Known rows, with every step that occurs
H, S, U: [-0.24  0.02  0.30  0.04  0.19  0.01  0.14 -0.01  0.22  0.07  0.10  0.19
 -0.07  0.09 -0.26  0.12  0.02 -0.09 -0.12  0.10  0.14  0.16]
C, H, S, U: [-0.20  0.04  0.35  0.04  0.16 -0.05  0.14 -0.01  0.20  0.05  0.13  0.20
 -0.10  0.06 -0.26  0.10 -0.13 -0.11 -0.13  0.12  0.15  0.18]
H, U, R, S, C: [-0.06 -0.06  0.10  0.11  0.25 -0.11  0.00 -0.36  0.27 -0.08 -0.16  0.25
 -0.11  0.16 -0.10  0.05 -0.09 -0.07 -0.17  0.00  0.07  0.08]
S, U, R, K: [-0.24 -0.12  0.16  0.05  0.07 -0.22  0.24 -0.49  0.28  0.19  0.02  0.30
 -0.10  0.11 -0.15  0.05  0.26 -0.27 -0.33 -0.02  0.17  0.21]
H, S: [-0.06  0.02  0.10  0.07  0.19 -0.10  0.21  0.15  0.07  0.03  0.13  0.14
 -0.10  0.17 -0.21  0.05 -0.03 -0.09  0.01  0.18  0.08  0.20]
K, C: [-0.19 -0.10  0.16  0.15 -0.03 -0.33  0.18  0.02  0.06 -0.14  0.05  0.19
 -0.21  0.22 -0.24  0.00  0.04 -0.01 -0.08 -0.09 -0.10  0.11]
C, H, U, K: [-0.25 -0.08 -0.01  0.11  0.04 -0.40 -0.03 -0.27  0.03  0.17 -0.11  0.08
 -0.20 -0.04 -0.17  0.04 -0.22 -0.33 -0.09  0.09  0.02  0.26]
U, K, C, H: [-0.17 -0.05  0.19  0.17 -0.10 -0.51  0.17 -0.02 -0.03 -0.05  0.05  0.17
 -0.24  0.12 -0.18 -0.05 -0.32 -0.15 -0.09  0.04 -0.08  0.18]
R, K: [-0.19 -0.05  0.02  0.08  0.10 -0.26  0.20 -0.34  0.04  0.07  0.05  0.24
 -0.14  0.13 -0.23  0.02  0.17 -0.20 -0.27 -0.09  0.17  0.25]
U, R: [-0.15 -0.16  0.14  0.02  0.01 -0.25  0.25 -0.14  0.33  0.05 -0.06  0.24
 -0.20  0.14 -0.09  0.01  0.08 -0.20 -0.18  0.12 -0.03  0.10]
S, C, H, U, R, K: [-0.12 -0.11  0.09  0.07  0.12 -0.26  0.12 -0.65  0.25  0.19 -0.06  0.26
 -0.14  0.06 -0.14  0.02  0.11 -0.28 -0.28  0.01  0.17  0.24]
C, H: [-0.11  0.00  0.19  0.06  0.03 -0.33  0.16 -0.03  0.03 -0.09  0.05  0.18
 -0.26  0.06 -0.23 -0.04 -0.34 -0.15 -0.17  0.05  0.04  0.19]
K, H, U, R, S: [-0.11 -0.12  0.17  0.07  0.19 -0.19  0.13 -0.26  0.31 -0.11 -0.20  0.24
 -0.19  0.14 -0.04  0.08 -0.25 -0.23 -0.22 -0.04  0.10  0.16]
S, H, U, K, C: [-0.27 -0.13  0.14  0.21 -0.02 -0.41  0.00 -0.25  0.04 -0.04 -0.05  0.13
 -0.18  0.15 -0.21  0.03  0.04 -0.12 -0.03 -0.03 -0.13  0.18]
U, R, S, H: [-0.14 -0.07  0.33  0.10  0.19 -0.16  0.05 -0.32  0.21 -0.31 -0.09  0.25
 -0.18  0.21 -0.15  0.05 -0.02 -0.10 -0.19 -0.03 -0.03  0.18]
K, H, S: [-0.09  0.05  0.15  0.07  0.21 -0.21  0.23  0.20  0.03 -0.10  0.02  0.16
 -0.09  0.22 -0.17  0.04 -0.11 -0.07  0.00  0.18  0.16  0.16]
S, H, U, K: [-0.30 -0.09  0.03  0.12  0.11 -0.33 -0.11 -0.38  0.05  0.08 -0.15  0.08
 -0.16  0.01 -0.20  0.06  0.00 -0.27 -0.08  0.07 -0.01  0.25]
K, S: [-0.18 -0.07 -0.03  0.08 -0.02 -0.27  0.19 -0.16 -0.01 -0.04 -0.02  0.20
 -0.21  0.09 -0.27  0.13 -0.25 -0.26 -0.12 -0.02  0.13  0.09]
R, K, C: [-0.19 -0.10  0.12  0.17 -0.02 -0.36  0.21 -0.22  0.03 -0.04  0.09  0.23
 -0.17  0.23 -0.23  0.00  0.16 -0.09 -0.16 -0.15  0.00  0.17]
H, S, C: [-0.04  0.04  0.08  0.11  0.26 -0.10  0.07 -0.05  0.09 -0.02  0.03  0.18
 -0.04  0.20 -0.21  0.03  0.03  0.03 -0.01  0.16  0.08  0.09]
C, H, U: [-0.14 -0.05  0.14  0.03  0.14 -0.21 -0.07 -0.34  0.15  0.02 -0.08  0.12
 -0.28 -0.09 -0.28  0.04 -0.29 -0.21 -0.15  0.00  0.12  0.25]
K, C, H, S, U: [-0.21  0.02  0.39  0.08  0.12 -0.09  0.16  0.00  0.19  0.03  0.14  0.20
 -0.10  0.09 -0.26  0.09 -0.13 -0.08 -0.11  0.10  0.10  0.17]

Rows
[-0.07 -0.11  0.18  0.07  0.16 -0.17  0.12 -0.28  0.31 -0.06 -0.13  0.24
 -0.22  0.09 -0.06  0.06 -0.32 -0.25 -0.22 -0.02  0.07  0.20] : C, H, U, R, S
[-0.18 -0.17  0.15  0.15 -0.03 -0.35  0.19 -0.38  0.19  0.06  0.02  0.24
 -0.17  0.18 -0.17  0.02  0.19 -0.16 -0.17 -0.09  0.00  0.18] : H, U, R, K, C
[-0.26 -0.14  0.06  0.20 -0.04 -0.42  0.05 -0.15  0.04  0.04 -0.04  0.12
 -0.18  0.14 -0.19  0.03  0.00 -0.15 -0.03 -0.03 -0.11  0.17] : H, U, K, C
[-0.09 -0.02  0.13  0.08  0.23 -0.17 -0.13 -0.43  0.17 -0.03 -0.12  0.15
 -0.23 -0.05 -0.24  0.05 -0.35 -0.16 -0.16 -0.02  0.13  0.22] : R, S, C, H, U
[-0.21 -0.06  0.00  0.15  0.10 -0.37 -0.07 -0.33  0.04  0.12 -0.15  0.11
 -0.16  0.00 -0.13  0.05 -0.28 -0.29 -0.10  0.07  0.04  0.24] : R, S, C, H, U, K
[-0.06  0.06  0.11  0.12  0.28 -0.17  0.08 -0.03  0.06 -0.12 -0.05  0.19
 -0.03  0.24 -0.18  0.02 -0.03  0.04 -0.02  0.16  0.13  0.06] : K, H, S, C
[-0.07  0.02  0.11  0.12  0.05 -0.35  0.11 -0.32 -0.02 -0.05  0.01  0.24
 -0.19  0.08 -0.24  0.01 -0.37 -0.16 -0.18  0.03  0.14  0.14] : R, K, S, C, H
[-0.08 -0.05  0.13  0.11  0.27 -0.17  0.01 -0.34  0.25 -0.14 -0.21  0.26
 -0.10  0.19 -0.08  0.05 -0.15 -0.06 -0.17  0.00  0.10  0.06] : K, H, U, R, S, C
[-0.21 -0.07  0.19  0.05  0.25 -0.10 -0.18 -0.49  0.18 -0.12 -0.13  0.12
 -0.22 -0.02 -0.33  0.09  0.02 -0.13 -0.14 -0.04  0.07  0.24] : S, H, U
[-0.14 -0.08  0.18  0.09  0.09 -0.27 -0.05 -0.32  0.14 -0.02 -0.05  0.13
 -0.28 -0.04 -0.28  0.04 -0.27 -0.17 -0.12 -0.04  0.05  0.23] : K, C, H, U
[-0.11 -0.03  0.13  0.06  0.20 -0.19 -0.13 -0.42  0.16  0.01 -0.11  0.14
 -0.23 -0.07 -0.28  0.03 -0.27 -0.15 -0.14  0.02  0.12  0.20] : S, C, H, U
[-0.17 -0.12 -0.03  0.09 -0.04 -0.32  0.27 -0.45  0.08  0.12 -0.02  0.27
 -0.16  0.11 -0.19  0.13 -0.09 -0.37 -0.22 -0.02  0.19  0.14] : U, R, K, S
[-0.33 -0.04  0.20  0.04  0.05 -0.11  0.12 -0.24  0.17  0.02  0.00  0.22
 -0.15  0.04 -0.30  0.18 -0.13 -0.21 -0.21 -0.05  0.17  0.08] : K, S, U
[-0.39 -0.06  0.09  0.10  0.03 -0.30  0.08 -0.12  0.08  0.15 -0.04  0.15
 -0.11  0.07 -0.17  0.08  0.02 -0.25 -0.14  0.07  0.02  0.16] : S, U, K
[-0.20 -0.04  0.20  0.10  0.09 -0.22  0.02 -0.35  0.01 -0.26 -0.04  0.20
 -0.20  0.15 -0.31  0.11 -0.06 -0.14 -0.13 -0.03  0.04  0.14] : K, S, H
[-0.36 -0.06  0.10  0.12  0.07 -0.27  0.09 -0.14  0.10  0.10 -0.07  0.17
 -0.10  0.09 -0.12  0.10 -0.10 -0.26 -0.17  0.01  0.04  0.18] : R, S, U, K
[-0.26 -0.13  0.08  0.21 -0.09 -0.47  0.16  0.00 -0.01 -0.02  0.01  0.15
 -0.18  0.22 -0.17  0.00  0.03 -0.11 -0.03 -0.02 -0.14  0.13] : U, K, C
[-0.27  0.04  0.33  0.04  0.21 -0.06  0.15  0.01  0.20 -0.02  0.03  0.20
 -0.06  0.13 -0.23  0.12 -0.04 -0.08 -0.13  0.09  0.20  0.12] : K, H, S, U
[-0.10 -0.08  0.25  0.14 -0.08 -0.45  0.24 -0.20  0.08 -0.03  0.09  0.25
 -0.24  0.14 -0.17 -0.05 -0.19 -0.16 -0.18 -0.01  0.00  0.20] : U, R, K, C, H
[-0.10  0.01  0.09  0.14  0.01 -0.40  0.08 -0.20 -0.04 -0.03 -0.03  0.20
 -0.19  0.08 -0.21  0.01 -0.44 -0.18 -0.12  0.09  0.07  0.11] : U, K, S, C, H
[-0.17 -0.09  0.35  0.02  0.06 -0.13  0.25 -0.14  0.41  0.14  0.02  0.25
 -0.12  0.10 -0.10  0.06 -0.02 -0.20 -0.17  0.21  0.05  0.13] : C, H, S, U, R
[-0.30 -0.01  0.14  0.12  0.05 -0.29  0.12 -0.04  0.06  0.19  0.03  0.13
 -0.08  0.07 -0.16  0.08 -0.12 -0.25 -0.07  0.17  0.04  0.21] : C, H, S, U, K
[-0.06 -0.02  0.13  0.11  0.02 -0.36  0.14 -0.36  0.06  0.00 -0.01  0.26
 -0.18  0.09 -0.18  0.01 -0.35 -0.19 -0.19  0.07  0.12  0.13] : U, R, K, S, C, H
[-0.17 -0.18  0.19  0.04  0.08 -0.19  0.03 -0.52  0.37  0.03 -0.17  0.21
 -0.21  0.04 -0.15  0.09  0.02 -0.26 -0.17  0.09  0.03  0.16] : K, S, H, U, R
[-0.26 -0.09 -0.11  0.13 -0.08 -0.41  0.17 -0.18 -0.08  0.09 -0.06  0.16
 -0.17  0.09 -0.20  0.13 -0.26 -0.36 -0.07  0.03  0.08  0.11] : U, K, S
[-0.26 -0.10 -0.13  0.12 -0.04 -0.36  0.05 -0.34 -0.03  0.14 -0.11  0.13
 -0.19  0.00 -0.23  0.16 -0.29 -0.39 -0.07  0.02  0.12  0.15] : H, U, K, S
[-0.21 -0.05  0.26  0.16 -0.09 -0.46  0.15 -0.06  0.02 -0.03  0.06  0.18
 -0.22  0.10 -0.20 -0.02 -0.31 -0.15 -0.12  0.02 -0.05  0.17] : S, U, K, C, H
